Each row was made from one path, in order. Every step used is in the known rows, and no mark comes twice. Write each row's path.
Known rows:
popa mogep: 20,35,-2,-2,-2,-6,-14,-8,-8,-1,-14,-9,-29,-7,-5,10,-18,-11,-29,8,-37,15,-2,-4,1,-13,-4,9,-3,2,18,-3,-4,-11,9,19,-10,-13,8,6,-4,-7,10
mogep vogef pekira: 22,6,-24,-21,-15,3,7,-14,-4,24,-2,18,-6,18,23,22,7,1,-18,12,6,-26,-7,35,-8,-2,-21,-35,16,-6,26,23,-2,-19,36,-1,-10,2,-25,25,4,-22,10
fura garu popa vuvev vogef logodil: 20,22,29,-25,3,39,43,18,43,34,10,64,-54,7,31,-16,-6,4,-7,44,-37,-4,20,20,-5,-23,-16,-18,4,-17,18,-4,54,-23,6,-18,30,40,-24,27,-2,12,-8
vuvev popa logodil vogef: 14,9,-12,12,28,-22,26,30,-10,25,16,-6,3,37,20,26,-24,15,-42,34,13,-22,0,15,18,14,-1,-18,4,20,-43,7,6,-29,-1,-5,2,-22,-7,8,-11,34,9
pekira vogef vuvev popa: 30,-19,-43,-6,3,13,30,3,9,-31,28,-14,-7,-8,4,-11,-14,-17,12,41,29,-20,-38,13,-17,12,2,-18,-11,11,-4,-18,-13,-15,38,-25,-6,-23,-8,4,-3,-10,6
riro fura garu popa vuvev vogef: 19,9,24,-29,-3,40,24,35,43,19,13,52,-58,-19,15,-6,-5,-5,8,18,11,-19,31,-8,-20,-29,2,-13,0,-10,-4,-2,45,-17,10,-35,31,39,-8,24,-40,-5,-19
fura riro: 4,-28,2,-12,8,26,15,-8,8,17,-19,-26,-18,25,10,18,12,12,-19,21,-6,-5,-1,-4,2,-35,11,7,-6,25,5,13,4,13,-3,8,9,20,-7,2,-16,3,-6
fura riro meket: 4,-22,21,-12,7,35,3,-2,2,2,-9,-14,7,27,24,-4,34,8,-45,26,13,-4,6,4,-10,-63,14,0,-5,15,1,-4,13,42,-3,-6,16,20,-1,15,-12,6,-6
garu popa logodil vogef pekira: 13,17,40,-7,40,-1,17,19,-5,54,1,31,-19,35,40,6,-27,28,-36,29,-4,-47,-7,23,9,-1,-28,-39,18,2,25,27,26,-37,-6,-15,10,-26,-37,38,8,34,-4
vogef vuvev popa mogep: 31,30,-19,18,-5,6,32,-10,-6,-19,22,-31,-14,4,5,-17,-30,-14,5,40,-10,19,-12,5,-6,-19,5,9,-6,-5,-29,-32,-11,-6,6,-17,-15,-10,4,0,-10,-7,4
garu popa: -3,16,23,3,0,-1,-5,6,18,2,17,11,-20,2,13,-21,-9,15,-18,6,-1,-12,-8,5,8,-12,-11,-13,13,-10,15,-3,14,-16,-23,-34,8,-7,4,17,1,10,-15
mogep popa: 11,-5,-24,16,3,-14,12,19,-9,4,-6,3,-17,-31,-11,8,-21,9,-15,-18,5,-16,-15,-13,0,-3,-15,-21,-6,13,22,-17,-13,12,6,-3,16,12,0,10,12,-3,-2
fura nimo: 1,16,-10,7,24,5,-2,26,7,15,-23,-10,-9,-13,7,-2,-25,26,15,4,-12,10,-10,-13,14,-8,5,6,-19,8,-5,12,15,20,16,11,1,6,9,-7,-6,15,-2
vogef pekira popa garu: -10,-4,10,1,18,-2,34,8,4,-9,2,21,-28,-3,3,-25,20,19,-19,27,23,2,-23,12,-42,-24,1,3,6,-19,51,-10,-3,0,32,51,4,-8,-32,20,-16,25,29
vuvev vogef: 0,10,-3,-17,5,15,14,-9,3,-4,-3,17,-17,-5,26,21,22,6,-2,19,-27,-22,5,6,-6,22,-6,-5,-1,-7,-7,-16,28,-8,15,18,10,1,4,3,-2,-33,7
vogef vuvev: 11,-15,1,8,-3,12,27,-10,-7,4,4,-14,17,0,4,-29,-15,-12,49,22,9,-8,-11,6,-9,-10,-2,6,-13,-8,-15,-3,4,16,-4,-22,-9,7,-16,0,5,-12,-9
kevegav popa mogep vogef logodil: 36,5,-13,-9,-53,-12,14,1,-8,-14,2,31,-50,16,-34,13,-17,6,-63,57,-34,-1,0,1,6,-22,-31,-21,-19,-7,18,-3,23,-34,41,27,8,9,1,26,18,-29,2
vuvev popa: 3,14,-18,14,-2,6,18,8,10,-15,27,-8,-4,10,5,4,4,4,-25,15,16,18,-2,3,5,1,13,0,8,4,-32,-22,-11,-13,2,-16,0,-8,16,-6,-11,12,8
kevegav popa vuvev: -10,7,-22,-3,-13,27,46,12,18,-17,14,12,-21,5,-33,-25,-21,3,-5,8,-1,3,23,-22,-54,7,-9,-1,-12,-17,-2,-20,48,-10,26,26,14,37,-26,13,2,-7,-15
popa logodil vogef pekira: 19,4,17,-14,45,0,26,13,-26,57,-16,15,0,40,26,30,-19,17,-26,27,3,-44,-2,21,-1,17,-23,-31,7,14,8,30,8,-18,16,21,2,-19,-46,23,4,28,4
popa mogep vogef: 33,26,-30,-12,-25,-26,-20,-15,-2,6,-15,-3,-28,5,-1,17,-26,-22,-34,10,-32,-12,-11,15,6,-19,-15,-12,0,0,17,15,10,-24,25,12,-22,-4,-1,17,-8,-30,16
logodil vogef pekira: 14,7,2,-14,25,13,26,13,-10,28,-6,16,-4,20,19,39,11,18,-29,11,23,-35,9,12,-10,33,-17,-23,9,13,4,24,-12,-17,27,3,12,2,-23,37,-6,8,9
kevegav fura: 10,-30,-18,-2,12,-11,2,22,-11,-18,-6,-13,-20,-21,-3,3,-10,-26,-8,30,16,-11,13,-7,7,8,17,20,-8,-2,-2,5,-22,7,16,-14,-12,-7,23,5,-30,9,4
riro fura: 12,-18,17,-6,-4,8,-10,28,-3,-8,4,15,-11,-29,-13,16,1,3,2,-7,44,-8,18,-34,6,-18,5,-8,-14,7,-22,10,-7,2,8,-14,12,11,10,0,-25,-14,-12
logodil vogef vuvev popa mogep: 38,24,-23,18,13,-4,44,16,-9,4,16,-22,-2,18,4,16,-32,-6,-18,43,10,-21,-8,8,4,8,-6,-1,-7,9,-43,-3,-11,-16,13,-20,-4,-2,-4,26,-19,0,5
nimo fura riro: 2,-12,13,-10,11,32,9,1,10,23,-48,-28,-1,23,10,27,7,27,-24,22,-15,22,7,-8,-11,-23,0,-4,-29,7,19,4,23,1,4,-10,18,41,-11,-1,2,-1,-9
nimo fura: -2,11,12,-3,5,15,0,11,3,7,-22,-2,18,-3,2,11,-3,18,-5,3,-8,25,9,-4,-7,10,-5,-10,-21,-13,13,-6,14,-7,7,-17,6,19,-6,-1,17,-6,-2
pekira popa mogep: 13,23,-3,10,-4,-33,-1,-7,-13,-30,-5,1,-42,-25,-26,-7,-20,-1,-33,30,-14,22,-16,-25,2,-41,-2,0,-2,1,45,-25,-4,-8,21,36,-11,-19,0,5,-21,14,25
pekira popa: -7,-7,-1,9,-4,-25,10,2,-9,-28,8,8,-14,-19,-16,-13,-6,8,-10,27,19,9,-13,-20,-4,-27,-1,-8,0,-5,26,-23,3,-2,9,22,1,-10,-3,-3,-19,12,14
vuvev vogef pekira popa mogep: 19,41,4,-20,14,10,30,-24,-15,-19,-10,31,-58,-19,21,25,23,18,-34,55,-35,3,1,-3,-22,-6,-16,-21,10,-7,44,-38,10,-15,50,60,3,-20,-14,16,-14,-18,36
logodil vogef vuvev: 25,-12,-4,3,14,-2,34,15,-15,19,-1,-7,20,15,7,4,-20,-1,28,25,25,-46,-6,8,-3,15,-14,-5,-14,3,-27,21,5,0,6,-24,2,15,-21,24,-4,-2,-8
vogef logodil: 14,-6,32,-4,5,6,8,16,-15,7,-1,34,-1,2,-3,12,9,20,-17,26,-6,10,4,-8,34,-10,-12,-14,-21,-3,-8,11,-6,-8,4,10,13,9,0,-3,23,8,2
nimo fura garu popa logodil vogef vuvev: 20,7,39,-3,13,6,39,28,19,68,-14,16,-6,39,26,-11,-43,12,13,56,-12,-16,-5,31,-7,-24,-26,-26,-12,-4,26,14,46,-19,-11,-76,24,26,-37,32,7,31,-18
fura garu: 10,-4,1,-7,-22,2,18,-2,25,28,5,14,-28,13,2,-8,1,-17,7,14,-7,7,7,22,-12,-22,5,2,12,10,15,2,-3,6,1,-27,14,16,-2,11,-16,20,0

Which path is each row?
3,23,-19,-21,29,37,29,0,14,8,-8,12,-11,-8,22,4,-3,-7,13,4,-30,-14,19,-5,-32,19,1,-2,-9,-26,-10,-13,56,-11,27,40,2,27,-30,2,-7,-20,10
popa vuvev vogef
22,-17,11,7,34,-17,32,13,-28,52,-10,-8,21,32,16,2,-43,3,27,40,8,-51,-13,12,7,4,-25,-17,-19,8,-20,28,25,-9,-6,-6,-7,-10,-42,11,5,15,-6
popa logodil vogef vuvev
8,16,42,-5,0,7,9,17,27,56,-14,24,-25,27,24,-15,-33,17,-12,32,-27,16,3,23,-4,-32,-13,-22,-2,-6,45,0,40,-19,-14,-57,22,12,-20,13,10,37,-13
nimo fura garu popa logodil
-3,21,-18,-11,21,5,36,2,3,-23,-2,24,-26,-28,-1,-7,-5,5,4,30,-8,-3,6,-23,-28,-11,-3,-15,-4,-28,14,-37,49,-12,30,56,3,19,-33,5,-20,-8,22
pekira popa vuvev vogef
24,12,-32,-3,-54,-20,7,-8,1,-20,7,6,-48,13,-34,6,-25,-10,-49,36,-31,-9,-2,8,-22,-12,-26,-9,-9,1,26,-11,24,-29,39,18,-1,7,3,28,-1,-33,-1
kevegav popa mogep vogef
3,16,3,-20,14,19,39,-17,-11,-17,3,36,-39,-15,27,18,30,21,-17,46,-9,-7,3,-1,-25,2,-14,-24,15,-11,31,-39,15,-8,41,45,10,-11,-18,8,-8,-16,28
vuvev vogef pekira popa
14,23,-44,-6,31,19,37,15,7,11,-14,17,-29,-40,8,7,-21,7,-3,-13,-22,-30,3,-12,-35,11,-18,-23,-15,-10,11,-27,34,2,26,29,18,43,-28,17,6,-25,4
mogep popa vuvev vogef
20,2,26,-24,9,19,21,2,-7,3,-6,47,-22,0,27,33,25,21,-15,45,-33,-12,11,1,27,9,-17,-15,-20,-12,-16,-11,24,-14,20,30,18,9,2,0,21,-27,11
vuvev vogef logodil
13,10,7,-13,24,10,42,10,-3,-18,-4,45,-28,-29,0,-1,-3,19,-8,48,-12,9,8,-32,-3,-18,-10,-22,-20,-31,9,-28,47,-13,38,63,13,25,-33,-1,-6,-3,27
pekira popa vuvev vogef logodil
6,7,23,0,27,-7,27,-8,-26,13,-3,27,-22,6,14,-5,-8,27,-16,45,5,3,-12,0,-13,-26,-13,-32,15,-5,49,-13,-3,-7,28,40,0,-33,-42,-2,-1,36,21
vogef pekira popa logodil
-1,9,10,-4,10,4,27,-8,-16,-10,4,22,-21,-12,4,0,12,23,-17,29,21,12,-5,-8,-22,-17,-5,-22,16,-6,48,-16,-12,-2,33,28,2,-13,-22,11,-9,17,22
vogef pekira popa
25,-11,-18,13,38,-32,20,38,-27,48,-18,7,-12,-3,0,30,-47,18,-31,2,3,-57,-16,-3,15,5,-28,-36,-13,26,14,10,6,-4,4,6,18,0,-28,21,13,21,2
mogep popa logodil vogef
15,34,8,-5,8,-2,18,-17,-22,-12,-6,16,-47,-15,-4,3,-3,14,-42,39,-10,26,-5,-13,-21,-26,-10,-16,16,-4,66,-23,-18,-11,42,41,-4,-25,-18,13,-13,14,29
vogef pekira popa mogep
17,-10,-13,15,23,-25,12,16,-24,35,-17,4,-17,-13,-1,3,-46,12,-16,-1,-11,-25,-22,-7,8,-17,-18,-30,-9,15,26,-11,2,7,-1,8,14,-4,-21,-2,21,14,-1
mogep popa logodil
8,21,7,-27,17,41,30,-20,-6,11,-4,31,-26,2,41,31,37,19,-9,27,-25,-17,10,17,-20,25,-10,-20,12,-7,12,-16,14,-10,34,28,11,-2,-15,12,5,-28,11
vuvev vogef pekira
5,9,23,-6,-21,3,10,6,39,27,18,27,-44,16,12,-26,-7,-6,-7,18,-11,1,1,27,-8,-29,-4,-10,23,5,34,-2,14,-9,-15,-56,22,9,1,25,-11,28,-13
fura garu popa
29,-5,-44,5,-29,-10,34,-8,4,-1,24,-17,10,19,16,-9,-23,-19,13,40,23,-21,-20,31,5,-13,-8,-18,-5,-10,-36,-1,5,-15,12,-40,-18,9,-9,5,-9,-28,3
mogep vogef vuvev popa
2,50,11,-27,34,52,35,1,26,17,6,39,-36,-2,47,-10,2,16,-11,14,-29,-22,17,9,-35,10,-17,-26,19,-34,28,-16,54,-31,18,9,11,15,-40,32,-2,-12,-2
garu popa vuvev vogef pekira
19,-22,17,-12,-24,11,4,26,22,13,9,28,-32,-15,-16,6,3,-15,8,9,36,-2,21,-8,-6,-35,11,-4,-5,15,-8,9,-11,8,8,-35,23,23,7,5,-37,4,-14
riro fura garu
20,-28,-38,-1,16,11,33,20,26,-28,24,-13,-10,-2,5,-31,-6,-14,11,38,28,-28,-54,32,-37,8,3,-1,-26,4,1,-10,-5,-17,38,-7,-9,-21,-16,13,-8,-3,16
pekira vogef vuvev popa garu
30,0,0,-9,-6,-14,-2,20,27,4,5,4,-81,-12,1,-15,-27,-36,-34,54,-18,-4,14,11,-1,-31,15,22,13,6,39,-5,-16,-10,10,-47,1,-6,30,30,-48,30,-1
kevegav fura garu popa mogep
6,-14,9,9,30,-48,19,19,-27,13,-8,15,-8,10,-6,9,-31,16,-25,47,16,-28,-14,-9,12,-17,-17,-23,-6,10,18,5,17,-18,8,32,0,-25,-29,10,-15,34,20
pekira popa logodil vogef
8,13,17,-21,26,8,37,-15,-23,9,-6,41,-37,1,38,19,15,30,-14,61,-22,-16,-2,8,-14,-9,-17,-32,12,-8,37,-27,29,-14,42,55,6,-28,-33,2,-1,-4,28
vuvev vogef pekira popa logodil
-17,-21,1,21,11,-27,17,23,11,-26,4,9,-15,-11,-15,-40,5,8,-11,23,21,4,-32,1,-20,-31,4,18,-12,-19,30,-15,7,-1,11,44,-1,-2,-15,13,-22,26,22
pekira popa garu
12,13,-42,11,23,8,31,25,4,19,-9,5,-14,-35,-13,-7,-42,2,-5,-31,-2,-14,-1,-17,-26,-4,-10,-19,-13,-5,15,-14,15,8,14,13,12,41,-30,17,8,3,-3
mogep popa vuvev
16,47,22,1,-1,-4,-18,2,15,0,4,10,-46,-2,2,-10,-26,2,-40,8,-38,2,-9,-4,10,-25,-11,-4,10,-7,35,-7,16,-29,-8,-16,-3,-20,9,20,-1,5,-4
garu popa mogep
1,24,-16,-25,1,60,69,-4,16,-12,9,37,-42,2,1,-3,14,18,-16,32,-26,-10,35,-5,-68,25,-15,-14,-1,-27,12,-36,57,-19,56,51,24,32,-37,24,5,-29,-3
kevegav popa vuvev vogef pekira
18,23,6,-27,28,39,38,10,5,11,-9,42,-13,-7,21,14,1,12,-2,24,-36,-5,24,-7,-4,12,-12,-15,-23,-27,-19,-8,50,-16,29,46,10,37,-35,1,14,-18,10
popa vuvev vogef logodil
34,-5,-31,8,-9,-19,33,-9,-12,25,22,-12,13,34,25,-11,-43,-14,14,51,12,-29,-28,38,8,-22,-16,-27,-1,-6,-32,7,20,-19,9,-27,-23,-9,-24,-2,-2,-15,4
mogep vogef vuvev popa logodil
15,-8,38,-12,-21,12,2,34,38,19,21,41,-49,-14,-3,-9,-7,-4,-6,15,34,-5,17,-5,0,-45,3,-13,6,10,8,8,6,-5,-5,-62,31,15,12,21,-35,13,-22
riro fura garu popa
35,38,-49,5,-24,-26,0,-5,8,-12,14,-14,-28,19,4,25,-19,-15,-58,25,-16,7,-11,19,12,-16,0,-15,8,1,-14,-8,-7,-39,24,-2,-17,-13,14,12,-19,-18,22
vuvev popa mogep vogef
16,-58,-16,-14,14,12,11,14,-3,-3,-22,-40,-37,3,3,20,2,-14,-25,49,11,-13,13,-11,-3,-24,26,27,-10,20,4,11,-18,15,15,-6,0,13,18,3,-46,11,-3
kevegav fura riro
3,-9,-14,25,8,9,53,17,18,-9,27,-25,10,17,11,-47,-7,-2,28,32,24,0,-25,28,-30,-10,10,25,-19,-19,-41,-13,-2,5,-4,-13,-6,2,-10,3,-13,9,3
vogef vuvev popa garu
17,1,32,7,31,-14,21,22,-11,47,8,11,-1,34,27,-17,-50,11,5,39,-2,-57,-20,18,15,-10,-26,-27,-1,-2,2,20,39,-24,-24,-38,5,-15,-36,30,5,20,-17
garu popa logodil vogef vuvev
2,19,32,-9,-14,18,9,20,39,35,-12,23,-25,10,12,-10,-7,14,-14,21,-14,25,9,19,-12,-22,-8,-17,0,-6,42,-4,26,-17,-9,-67,26,28,-2,23,4,21,-13
nimo fura garu popa
23,0,-24,17,14,0,53,23,-6,3,25,-19,19,19,10,6,-14,3,5,35,38,-29,-7,11,3,20,-5,-10,-11,6,-57,5,-3,-12,7,-38,-1,10,-10,23,-14,3,0
logodil vogef vuvev popa
25,14,-22,-10,31,26,45,23,-3,18,-15,40,-29,-38,7,17,-18,19,-17,9,-27,-19,8,-18,-5,3,-24,-34,-32,-14,6,-22,36,-2,30,37,27,49,-29,13,23,-18,9
mogep popa vuvev vogef logodil
5,37,-16,-35,37,57,45,-8,8,21,-11,27,-20,-6,38,11,13,7,5,10,-30,-14,26,6,-50,24,-13,-15,3,-27,6,-14,44,-13,41,43,2,27,-48,16,2,-22,12
popa vuvev vogef pekira
7,15,-13,-12,42,8,51,23,-10,13,-7,23,-10,-3,2,18,-8,18,-26,27,35,-24,10,-10,-31,12,-17,-31,5,-7,22,9,9,-18,44,34,8,17,-51,36,-22,24,22
logodil vogef pekira popa vuvev
43,19,17,-28,-31,13,0,18,29,32,5,50,-77,-1,8,12,-12,-12,-36,29,11,-18,13,14,-8,-56,-15,-32,21,5,39,18,-1,-26,30,-46,14,10,-4,44,-33,-11,-10
riro fura garu popa mogep vogef pekira
31,38,-5,-10,-18,-23,-22,-3,15,7,3,13,-43,10,9,-3,-34,-11,-48,13,-34,-21,-18,19,14,-31,-24,-22,12,-10,38,13,28,-41,3,-23,-12,-8,2,37,0,-15,-1
garu popa mogep vogef
